What can hang from each mark
fozak: gebib miki
gebib: fatofus fozak
miki: fatofus fozak kadoko tidif tivu
fatofus: gebib mezunam tosa
volim: mezunam
tosa: fozak
mezunam: fatofus volim
tivu: miki
tidif: miki
kadoko: miki

Each row was made from one small tree. The marks that hang from a mark follow it in brackets, in alphabetical order. Every link used is in the known rows. Write each row's tree.
Known rows
fatofus(gebib(fozak) mezunam): [  4   2   1   4 -18  22 -12 -26 -19   6 -20 -11 -15  26 -35 -20 -23  15
 -24 -15  -9   2   6 -32  -6]
fatofus(mezunam(volim)): [ 28   7 -17  15 -19  14   1  -9 -25   4   2 -11 -13  30  -9 -18 -15  11
 -20 -13  -7   9  20 -22   6]
fatofus(gebib mezunam(volim) tosa(fozak)): [ 32  -1 -17  22 -18   6  13 -17 -29  -1  -3  -7 -26  16  -7 -22 -27  26
 -42 -27  -5  20  23 -36   0]
miki(fatofus(gebib mezunam tosa) fozak): [ 13  16   4  17 -21  -7 -14 -31 -23  -4   3  -9 -17  21 -14 -20 -24  18
 -32 -29 -16  18   8 -48 -11]
volim(mezunam(fatofus)): [ 11   3  -4  16 -25   8  -2 -10  -9  12   2 -13  -3  23   1 -17 -16   5
 -19 -12  -9   5  14 -28   8]
miki(fozak(gebib) kadoko tidif tivu): [-12  17 -32   5 -33 -18 -37 -16 -18  -3   7 -39  -6  19 -54 -38 -22  31
  -7  -1  -8  -1  -9 -35 -56]
fatofus(gebib(fozak(miki(tivu))) mezunam(volim) tosa): [  6   5  -6  11 -22   9 -18 -17 -37  -3 -12  -7 -22  22 -18 -23  -9  25
 -41 -19  -5   3  10 -33 -24]
fatofus(mezunam): [ 24   9  -8  14 -24  16  -2 -15 -10  11 -15 -12 -13  27 -18 -24 -25   7
  -6  -9 -14   4  17 -26   7]
volim(mezunam(fatofus(tosa(fozak)))): [ 26   6 -10  23 -27  -2  13  -9  -9  15   0 -13 -10  10   9 -19 -30  15
 -29 -16   0   9  23 -36   4]
fatofus(mezunam tosa(fozak)): [ 39  13 -13  20 -26   5  12 -15 -10  13 -17 -11 -20  15  -9 -26 -40  16
 -16 -13  -5   8  25 -33   3]
tidif(miki(fatofus fozak kadoko tivu)): [  9  19 -24  -2 -38 -34 -42 -22 -25   9  27 -30 -11  22 -21 -31  -8  25
 -10 -10  -4   8   5 -24 -74]
tidif(miki(fatofus(gebib) fozak tivu)): [ -8   7  -9  -1 -28 -14 -40 -24 -31   2  18 -28 -15  25 -28 -26  -9  27
 -29 -12 -11   7  -2 -40 -60]
tivu(miki(fatofus kadoko)): [ 11  25 -21   1 -24  -8  -8 -32 -16   1  15 -27  -7  21   1 -34 -17  20
  -2 -13  -9   8  17 -14 -30]
mezunam(fatofus(gebib(fozak(miki(tidif))) tosa) volim): [-12  10 -10  20 -14   7 -12 -20 -43 -17  17 -22  -7  18 -17 -14   2  36
 -46 -26  -5   9   3 -41   3]
miki(fozak): [  8  19  -9   9 -22   9 -14 -17 -17  11   4 -32  -2  24 -15 -23 -40  18
  -3   2  -2 -10   2 -28  -8]
tosa(fozak(gebib(fatofus(mezunam)) miki)): [  5  15 -16  14 -36   5 -14 -24  -7   2 -19 -12  -8  12 -36 -20  -4   6
 -23  -6  -7 -10  11 -35 -14]
tidif(miki): [  8   7 -10   4 -27  17 -13 -14 -13  15   7 -23 -11  29 -14 -24 -20  18
  -4  -4 -11  -2   7 -19  -7]
volim(mezunam(fatofus(gebib tosa(fozak(miki(tivu)))))): [  5  -4  -9  23 -35  -8  -8 -13 -14   6 -12 -11 -20   3   0 -26 -20  22
 -39 -19  -9   3  16 -44 -29]
kadoko(miki(fatofus fozak(gebib) tidif)): [-21  29 -16   4 -27  -8 -32 -25 -21  -9  17 -42  -1  21 -44 -24 -12  16
 -10  -8 -20  -4   6 -45 -38]
kadoko(miki(fatofus(tosa) tidif)): [ 13  26  -9  17 -21  -1  -6 -27 -22  -5  13 -27 -11  22 -12 -27 -18  23
  -8 -17 -22  17  24 -40 -14]
miki(fatofus(mezunam) fozak(gebib) kadoko tidif tivu): [ -3  23 -31   6 -38 -35 -42 -20 -20 -10   6 -25 -12  19 -58 -33  -1  20
 -18 -18 -17  16   2 -43 -65]
fatofus(gebib mezunam tosa(fozak(miki(tidif tivu)))): [ 11   5 -20  21 -36  -3 -13 -17 -18  -6 -26 -13 -34   8 -36 -33 -22  32
 -25 -19 -22  11  16 -48 -34]
mezunam(fatofus(gebib(fozak) tosa) volim): [  6   2  -4  17  -4   7   2 -19 -43  -4  20 -20  -2  23  -2 -14 -11  31
 -53 -23   7  12   6 -35  10]
kadoko(miki(fatofus(gebib tosa) tivu)): [  9   7   0  14 -20  -5 -14 -29 -27  -1   4 -23 -17  19  -6 -34 -22  25
 -25 -17 -19  14  20 -41 -40]
volim(mezunam(fatofus(gebib(fozak)))): [-10  -5   5   7 -19  15 -11 -21 -18   7  -4 -11  -5  22 -16 -13 -13  13
 -37 -18  -4   3   3 -35  -4]
tosa(fozak(gebib miki(fatofus kadoko tidif))): [ -8  24 -42  13 -40 -18 -28 -27 -16 -10   1 -33 -12  -1 -47 -35  -4  25
 -13 -19  -9   6   5 -33 -42]
mezunam(fatofus(tosa) volim): [ 26   9 -13  27 -10   1  12  -8 -34   1  26 -20   1  23  15 -18 -15  23
 -36 -17   2  13  16 -29  23]

Which tree is each row?
[ -5   4   3  13 -31  -3 -17 -29 -13   4  -1  -4 -13  11  -2 -20  -9  20
 -30 -30  -5   4   6 -29 -17] : volim(mezunam(fatofus(gebib(fozak(miki(kadoko))) tosa)))
[ 10  11 -13  12 -18  -8 -18 -25 -39 -10  17 -12 -14  26 -17 -14  -8  16
 -41 -28  -9  19  11 -40 -18] : miki(fatofus(gebib mezunam(volim)) fozak)
[  3  27 -20  19 -21 -13 -18 -17 -34 -17  22 -19 -10  26 -35 -16  -2  21
 -41 -29 -13  22   7 -51 -11] : miki(fatofus(mezunam(volim) tosa) fozak(gebib) tidif)
[ -7  13 -46  10 -43 -15 -30 -15 -12  -3 -12 -36 -16   1 -53 -43 -14  31
  -7  -4  -8  -5   2 -30 -59] : tosa(fozak(gebib miki(kadoko tidif tivu)))
[  3  28 -28   2 -25 -10 -12 -31 -19  -9  18 -31  -9  21 -16 -34 -10  28
  -1 -16 -17  16  16 -22 -35] : tivu(miki(fatofus kadoko tidif))
[-11  10 -24  -4 -38 -18 -44 -15 -14  11  16 -34  -8  24 -39 -34 -17  25
  -8   0  -5 -10  -8 -23 -66] : tidif(miki(fozak(gebib) kadoko tivu))
[  3  21 -26   2 -25   4  -6 -25 -12  -3   9 -32 -11  24 -17 -36 -23  30
  10  -5 -17   5  14 -16 -25] : tivu(miki(kadoko tidif))
[  2  14 -19  18 -33 -19 -30 -32 -27 -16   4 -20 -23   9 -25 -40  -6  39
 -22 -29 -20  25   4 -40 -48] : fozak(miki(fatofus(gebib tosa) kadoko tidif tivu))
[ 33   8 -25  28 -14  -8  19  -7 -34   3  21 -25  -3  12  12 -19 -22  27
 -40 -15  10  13  23 -32  10] : mezunam(fatofus(tosa(fozak)) volim)
[ -7  27  -8   5 -25  19 -24 -30 -25  -4  -3 -25  -1  23 -37 -17   1  23
 -12   1  -2  -7   1 -34 -14] : gebib(fatofus fozak(miki(tidif)))
[  5  31 -22   9 -33 -19 -33 -28 -30  -6   2 -27 -14  13 -29 -35  -3  34
 -16 -17  -3  12   5 -34 -54] : gebib(fozak(miki(fatofus(tosa) kadoko tidif tivu)))
[ 36  11 -11  21 -17  12   9 -10 -26   3   5  -6 -16  29   2 -20 -21  16
 -25 -19  -7  15  22 -27  17] : fatofus(mezunam(volim) tosa)
[-13  15 -14   3 -26 -16 -36 -28 -31 -10  13 -37 -13  21 -37 -28 -15  29
 -18  -9 -23   9  10 -50 -66] : kadoko(miki(fatofus(gebib) fozak tidif tivu))
[ 30  27 -11  18 -19 -13  -8 -18 -36  -4  21 -11 -11  27   0 -14 -15  15
 -34 -25  -3  19  18 -39  -6] : miki(fatofus(mezunam(volim) tosa) fozak)
[ -2  16  -3  14 -32  15 -21 -26  -7  -1 -13  -8  -4  23 -32 -20   3   3
 -17  -7 -15 -10   5 -32   0] : fozak(gebib(fatofus(mezunam)) miki)
[ 24   9 -25  21 -22   4   8  -8 -22   2  -3 -13 -16  16 -19 -23 -24  17
 -37 -19  -1   8  19 -34   3] : fatofus(mezunam(volim) tosa(fozak(gebib)))
[  4  19 -26  13 -35   3 -21 -22 -11  -3  -1 -26 -13  14 -27 -33 -16  26
   9 -10 -16   3   6 -20 -19] : fozak(miki(kadoko tidif))
[ 22  -3 -19  28 -11  -5  15 -14 -37  -4  20 -21  -8  11   6 -19 -21  33
 -51 -24   4  18  17 -39   6] : mezunam(fatofus(gebib tosa(fozak)) volim)
[  1  25 -15  18 -32  -9 -22 -30 -13  -3   4 -20  -8   8 -16 -35 -11  18
 -15 -24 -10   5   1 -27 -16] : fozak(gebib miki(fatofus(tosa) kadoko))
[ 14  -2  -6  28  -7   5   9 -16 -37  -7  24 -15  -5  21   9 -19 -15  28
 -47 -26  -5  19  11 -35  19] : mezunam(fatofus(gebib tosa) volim)
[ 13  37 -13   3 -24 -20 -11 -34 -19   0  25 -30  -5  20   9 -31 -31  27
  -6 -14  -4   5  12 -25 -35] : tivu(miki(fatofus(tosa) fozak kadoko))
[ 20  12  -6  21 -17  10   1 -20 -26  -5  10  -3  -4  31 -14 -16   1  14
 -42 -17  -4  12  13 -36  13] : fozak(gebib(fatofus(mezunam(volim) tosa)))
[ -6   0  -1   9 -11  12 -10 -23 -27   3   1 -24   1  21 -22 -18 -16  21
 -33 -12   0   0   0 -34   0] : mezunam(fatofus(gebib(fozak)))
